Every row comes from one small tree of marks. The marks that hang from a mark follow it in brackets, in alphabetical order. Every link used is in the known rows. Which tree was each row made from?
Known rows
Y[Q[K M]]: [-43  -7  -3 -36  20   2  -4   2  12   6  20  16 -10  17]
V[Q[K[F] M Y]]: [-55 -11   4 -45  26   4  -2  35   0 -12  11  12   0  26]
K[F[Y[Q]]]: [-14  10   2 -38   4  25   0  17  23  -5  21   7  -9  31]
M[F[Y] S[V]]: [-23  28 -13 -25 -17  39   5  52  -9  15  16  -7  -9  13]
Y[Q[K[F] M[S]]]: [-44  -4   2 -31  12   6  -1   3   6   6  13  17  -5  17]
K[F[Y[Q[M]]]]: [-16   5   2 -36   6  19   4  17  20  -7  19   9 -10  29]
Q[K M[F S] Y]: [-53  -8   1 -24  14  15   2  41 -10  -4   5  16   7  13]
J[Y[Q[K M[F S]]]]: [-40  11  -7 -25  13  21   1  22  12  -4  34  15 -17  10]
K[F[Y]]: [-14  14  -2 -39   3  28  -1  32  22  -8  21   8 -10  31]
F[Y]: [ -8  11  -7 -44  -2  29  -6  39  16   1  28   5 -24  26]
Q[K[F] M Y]: [-48 -20   8 -32  35  11   2  25   8 -11  12  25  11  24]
J[Y[Q]]: [-27  14  -8 -37   9  23  -6  18  23  -4  46   9 -19  17]
Y[Q[M[F S]]]: [-38   6  -7 -32  -7   2   2  12   3   4  17   3 -13  13]
S[M[F] V[Q[Y]]]: [-47  16  -7 -24   5  31  14  39  -8  19  16 -13  15  15]
K[F]: [-30  17  -7 -40   5  19  -5  30  22  -8  22   8  -5  29]
V[Q]: [-43  14 -11 -55   2   7 -12  42   6  -4  23  -2 -18  25]

Which tree is each row?
[-49 -16  11 -29  20  14   2  31  -4  -6   7  24  11  19]  Q[K[F] M[S] Y]
[-44  11 -10 -41  -8   3   2  50 -10  -6  12  -1 -22  17]  V[Q[M[F[Y] S]]]
[-39  24 -14 -18   2  35  14  36   1  25  20  -8   9  11]  S[M[F] V]
[-40  -2  -3 -30  -7   8   5  44  -9  -9  14   5   0  14]  Q[M[F S] Y]
[-39  17  -9 -44 -10  21  -6  44 -11  18  24  -1 -10  16]  M[S[V[Q]]]
[-43   1 -10 -24  23  14   5  40   6  -4   9  17 -14  14]  Q[K M[F[Y]]]
[-52  -4  -6 -30  20  10   2  35  -8  13  15  21  -8  10]  Q[K M[S[V]]]
[-50   5   2 -29  20  32  10  29  -5  23  17   0  19  19]  S[M V[Q[K[F] Y]]]
[-51 -12  -2 -27  29  12   2  36   3  -9   9  17   7  17]  Q[K M[F] Y]
[-38   7  -2 -28  16  20   1  17  14  -4  35  19 -14  13]  J[Y[Q[K[F] M[S]]]]
[-39   9  -8 -27  20  19   1  19  18  -6  36  15 -16  12]  J[Y[Q[K M[F]]]]
[-50   2  -4 -43  -3   2   0  48 -12 -10  12  -2  -8  19]  V[Q[M[F S] Y]]
[-49 -17   6 -34  18  12  -3  35  -8   0  12  22   3  15]  Q[K M[S] Y]
